In the rows, zero is written as 128.
Known rows, with every step that occurs
baza, bozed, lare, sumatuf, medudu, sute: [113 148 143 129 101 107 103 125 117 180 134  96 127  83 102 170 139 139
 172 149 148  66 140 113 119  99 146 114 136 129]
sitime, sute, medudu: [132 112 156 150 107 108 120 119 138 132 144 110 130  79 130 124 148 125
 153 135 159 103 132 121 128 135 160 115 121 145]
sute, sitime: [129 139 149 153 135 120 118 128 143 159 133 113 132 107 131 107 152 120
 138 134 140 126 114 145 123 129 146 129 120 122]
baza, dide, lare, kubar, duni: [112  74 158 164 115 114 128 135 117 174 136 126 106 105 130 223 149 108
 158 114 145  84 128 137 120  97 111 119 126 124]
sitime, sute: [136 110 142 155 129 110 122 122 125 136 145 114 141  86 125 123 139 124
 148 133 152  99 139 104 125 148 135 127 127 135]
duni, karal, lare, dide: [137 127 139 148 138 120 149 121 142 148 124 125 119 115 119 200 137 147
 150 143 123 103 100 127 103 193 116 111 125 112]
dide, lare, bozed: [106 117 151 154 133 132 133 124 133 162 125 126 133  93 123 166 137 116
 143 132 130  86 131 129 116 149 135 116 131 113]
tepo, medudu, sumatuf: [123 109 150 149 106 109 103 110 129 142 140 116 116  82 136 158 157 134
 147 133 167  86 116 112 101 152 130  93 118 120]
sitime, sute, medudu, sumatuf: [131 114 150 156  93 106 100 111 134 136 150 113 115  65 127 145 166 136
 150 135 178  97 130 112 138 135 155 104 115 156]
duni, kubar, lare, dide, baza: [116  84 155 169 150  98 124 104 166 157 125 121 125 123 124 213 154 142
 145 139 160  49 116 126 119 130  94 136 103 137]
karal, lare: [118 151 133 153 125 117 148 125 135 136 126 116 125 104 123 140 133 136
 149 142 132  97  98 126 121 135 134 119 139  98]
lare, kubar, duni: [129  99 149 150  92 120 120 141 105 163 129 126 123 110 130 156 139 116
 155 128 146 103 120 121 120 113 119 133 128 117]
medudu, sute: [134 135 143 152 115 128 134 117 117 139 134 116 128  86 121 124 150 130
 130 118 162 100 118 123 112 122 129 119 123 141]
bozed, baza, dide, lare: [ 92 104 139 159 148 109 141 116 156 147 133 103 113 102 130 199 126 113
 151 109 140  79 136 131 106 111 117 117 131 110]
baza, dide, lare, karal: [109 122 157 156 153 118 135 138 142 156 132 129  93 117 125 179 128 128
 146 128 141 105 127 151 123 136 134 103 117 121]
medudu, tepo: [126 132 145 159 121 120 110 115 131 123 128 125 125  94 129 138 143 118
 142 127 154 109 115 109 116 119 139 126 129 123]
lare, kubar, duni, karal: [152  98 154 145  88 122 125 136 107 154 135 125 111 109 132 174 140 126
 147 128 137 108 112 122 112 158  94 134 123 122]
tepo, medudu, sute: [133 115 154 139 106 123 129 110 123 147 139 112 127  77 128 145 158 128
 136 120 163  85 117 118  89 137 131  91 117 136]
baza, dide, lare: [108 102 153 170 152 111 137 120 138 141 137 117 115 100 131 182 140 118
 147 117 146  90 127 142 114 118 125 119 130 122]
karal, duni, kubar, lare, sumatuf, medudu: [133 135 144 159 110  85  89 126 136 164 132 111 130 109 125 183 156 139
 182 169 163  56  77 118 123 120 111 149  91 109]
lare, bozed, baza, dide: [ 96 110 143 143 169 131 117 140 156 155 135 117 132 106 117 200 123 127
 169 135 125 101 133 128  94 133 151  82 128 112]
kubar, duni, karal, lare, bozed: [133 126 151 135  91 149 150 138 144 158 140 128 113  96 119 195 147 145
 155 161 113 106  88 127 115 165 109 106 139  90]
dide, baza, bozed, lare, karal, duni, kubar: [124 145 136 148 147 102 108 128 174 173 104 111 107 130 115 198 127 172
 165 162 138  77  93 139 132 125 122  74 118 118]
sumatuf, medudu, tepo: [121 140 154 141  97 118 106 110 132 139 136 109 131  82 122 126 152 124
 161 136 164  96 118 109 108  97 141 159 125 124]
medudu, sute, sitime: [138 146 148 149 121 131 124 119 134 167 137 113 129  87 119 116 172 125
 124 121 155 119 113 142 120 116 141 116 113 148]
dide, lare, kubar, duni: [118  92 151 158  84 117 134 128 108 175 125 124 114 101 132 181 143 104
 146 116 145  80 129 125 128 109 103 142 129 114]
kubar, lare, karal, duni: [121 149 146 159 135 117 130 141 148 149 123 130 104 116 137 111 127 138
 151 159 140 100  90 140 130 131 123 123  91 110]
baza, bozed: [116 120 153 157 154 111 112 134 133 130 135 118 136 107 126 146 132 125
 156 140 132 107 114 136 124 112 138 111 140 117]
tepo, medudu, sute, sitime: [138 127 159 136 112 126 119 112 139 176 142 109 129  78 127 137 180 122
 130 124 156 104 112 137  97 134 143  88 107 143]
karal, duni, kubar, lare, dide, baza, bozed: [116  85 151 175 177  90 104 116 181 166 119 121 132 121 122 249 164 148
 169 155 144  52  82 141 124 103 100 104  97 137]
sute, medudu, tepo: [122 133 160 154 100 118 108 113 144 119 127 122 115  87 134 139 153 119
 147 128 160 114 108 126 119 106 163 113 123 133]

Rows
[105 149 150 137 142 119 119 142 143 154 121 120 110 124 122 133  99 147
 157 157 123 108 137 136 134 129 146  87 141 104] : baza, bozed, lare, karal
[132 148 143 139 133 138 144 132 139 147 131 127 123  99 114 184 137 148
 151 157 108 103  94 126 108 198 127  97 133 104] : duni, karal, lare, bozed
[104 111 137 152 156 113 127 128 153 135 136 105 122 110 128 173 121 125
 160 121 141 101 128 128 100 115 133 106 130 113] : bozed, baza, dide
[110  90 149 154 171 106 121 125 158 163 121 116 132 113 115 207 145 131
 160 133 133  83 127 140 111 118 136 111 126 139] : lare, dide, baza, bozed
[117 115 143 160 125 106 128 121 104 163 117 123 124 103 127 170 133 108
 142 111 140  76 134 124 121 143 121 132 124 128] : dide, lare, kubar
[114 127 134 152 143 117 144 126 140 157 117 125 131 115 116 182 135 137
 157 142 132  98 107 126 111 147 142 108 130 106] : karal, lare, dide
[124 135 163 156 132 110 113 132 144 139 134 136 107 134 130 149 128 146
 142 157 153  88 104 132 140 141 105 119 105 113] : duni, kubar, lare, karal
[148 152 138 154 134 113 102 141 143 151 113 131 116 134 125 158 135 156
 155 154 155 116  72 136 124 153 126  91 101 113] : lare, karal, duni, kubar
[117 128 137 125  88 148 154 134 161 164 135 115 110  99 118 211 132 140
 159 153 107  95  98 117 107 157 101 104 141  78] : kubar, duni, karal, lare, bozed, baza
[103 128 147 152 142 112 121 124 140 138 126 107 132 107 128 137 113 137
 157 146 127  93 137 126 125 111 138 102 152 106] : baza, bozed, lare
[105 144 145 136 107  99  80 124 131 165 128 107 125  91 110 185 133 126
 186 157 140  74 136  99 123  96 155 121 142 110] : baza, bozed, lare, sumatuf, medudu, tepo
[112 130 154 147 105  96 113 129 123 157 143 109 122  98 126 137 139 119
 170 157 151  61 123 117 122 119 126 173 110 110] : kubar, lare, sumatuf, medudu
[125 149 137 157 127 119 137 134 141 166 110 126 103 111 131 140 130 130
 145 137 141 103  97 143 125 144 127 115 104 110] : dide, lare, karal, duni
[130 125 148 168 157 108 111 136 154 163 120 132 100 128 124 225 145 148
 158 141 154  98  80 152 122 137 117  78  99 120] : baza, dide, lare, karal, duni, kubar
[120 130 153 156  94 112 106 115 136 129 134 115 107  85 134 138 158 137
 145 133 172 105 109 134 127 122 154 108 119 137] : sute, medudu, sumatuf
[112 140 160 152 132 118 134 139 139 141 134 132 102 119 133 107 119 132
 141 151 140  97 120 135 135 135 122 133 107 111] : kubar, lare, karal
[101 113 137 150 168 106 142 124 166 170 117 117 126 111 105 232 149 142
 166 144 119  73 106 141 119 118 137  99 135 122] : karal, lare, dide, baza, bozed
[108 123 138 158 143 118 105 123 170 158 123 120 138 111 126 200 136 140
 165 159 136  65  88 117 113 130 107  97 102 101] : karal, duni, kubar, lare, bozed, baza
[109 112 139 152 136 118 132 117 139 159 112 114 135 118 128 146 113 138
 151 137 143  95 151 115 105 147 141 113 132 113] : bozed, lare, dide
[141  90 156 154  79 119 139 124 109 165 132 123 101 102 134 199 145 114
 138 117 137  86 121 125 120 155  78 145 125 120] : dide, lare, kubar, duni, karal
[135  96 142 142  97 124 169 118 165 171 127 115  99 108 119 229 158 148
 151 140 131  82  95 131 108 153  89 131 125 113] : kubar, duni, karal, lare, dide, baza
[137 126 136 177 133  87  93 132 135 149 124 127 123 121 131 194 148 133
 164 159 154  69  75 118 130 140 107 115  96 108] : karal, duni, kubar, lare, sumatuf
[110 131 137 151 140  98 103 139 126 155 122 113 125 115 120 173 111 128
 169 153 124  85 138 117 129 133 147  93 148 101] : baza, bozed, lare, sumatuf
[100 100 158 160 165 129 127 131 141 161 136 128 126  96 120 207 142 120
 155 131 131  91 131 141 109 136 143  94 128 122] : baza, dide, lare, bozed
[114 158 137 145 146 117 115 145 151 163 109 118 113 121 124 137 108 154
 167 164 123 111 107 139 129 124 148  76 125 102] : baza, bozed, lare, karal, duni
[112 111 144 131 119 145 148 142 170 164 146 117 103 102 115 252 138 144
 171 152 108  99  98 129 100 144 109  80 138  88] : kubar, duni, karal, lare, bozed, baza, dide
[135 146 140 133  89 112 111 126 104 170 138 105 127  82 107 149 157 128
 160 134 167  80 122 113 109 123 142 142 114 138] : lare, sumatuf, medudu, sute
[102 142 146 136 143 112 131 132 162 166 115 110 101 119 116 151 111 151
 153 149 125  83 139 139 132 123 138  98 136 118] : dide, baza, bozed, lare, karal
[150 103 157 149  83 130 140 128 133 131 145 116 109 104 140 142 142 132
 140 136 144 117 104 127 113 146  90 143 131 107] : kubar, duni, karal
[144 145 136 145 124 111 140 128 110 149 122 124 114 110 118 188 132 140
 149 135 118  93  97 121 112 192 114 113 126 118] : duni, karal, lare, kubar
[102 133 140 132 116  90 111 123 145 182 124  87 120  98 109 181 130 138
 183 154 135  47 143 119 120 105 142 138 138 116] : dide, baza, bozed, lare, sumatuf, medudu
[122 114 159 171 131 103 115 114 141 124 139 123 128 117 136 153 141 136
 142 146 158  74 104 122 131 124  96 134 118 114] : duni, kubar, lare
[ 94 120 138 143 114  96 100 116 147 173 134 103 105  86 113 248 146 102
 180 121 153  58 137 105 104  96 134 134 121 114] : bozed, baza, dide, lare, sumatuf, medudu, tepo
[ 90 120 137 143 129 131 137 120 151 167 121 113 130  95 122 183 122 112
 147 124 124  75 142 119 109 142 127 115 133 100] : dide, lare, bozed, baza
[129  92 152 140 100 111 130 124 139 175 126 105 101 106 123 213 133 142
 157 136 121  68 133 125 122 129  90 116 140 127] : dide, baza, bozed, lare, kubar, duni, karal
[115 156 142 138 119 124 134 134 136 153 115 118 106 123 128 101  97 148
 144 147 139 108 141 125 124 152 142 107 130 102] : bozed, lare, karal
[136 156 135 149 135 122 123 147 138 153 113 127 111 119 129 115 126 142
 154 150 142 126  89 140 118 147 143 105 102 112] : lare, karal, duni
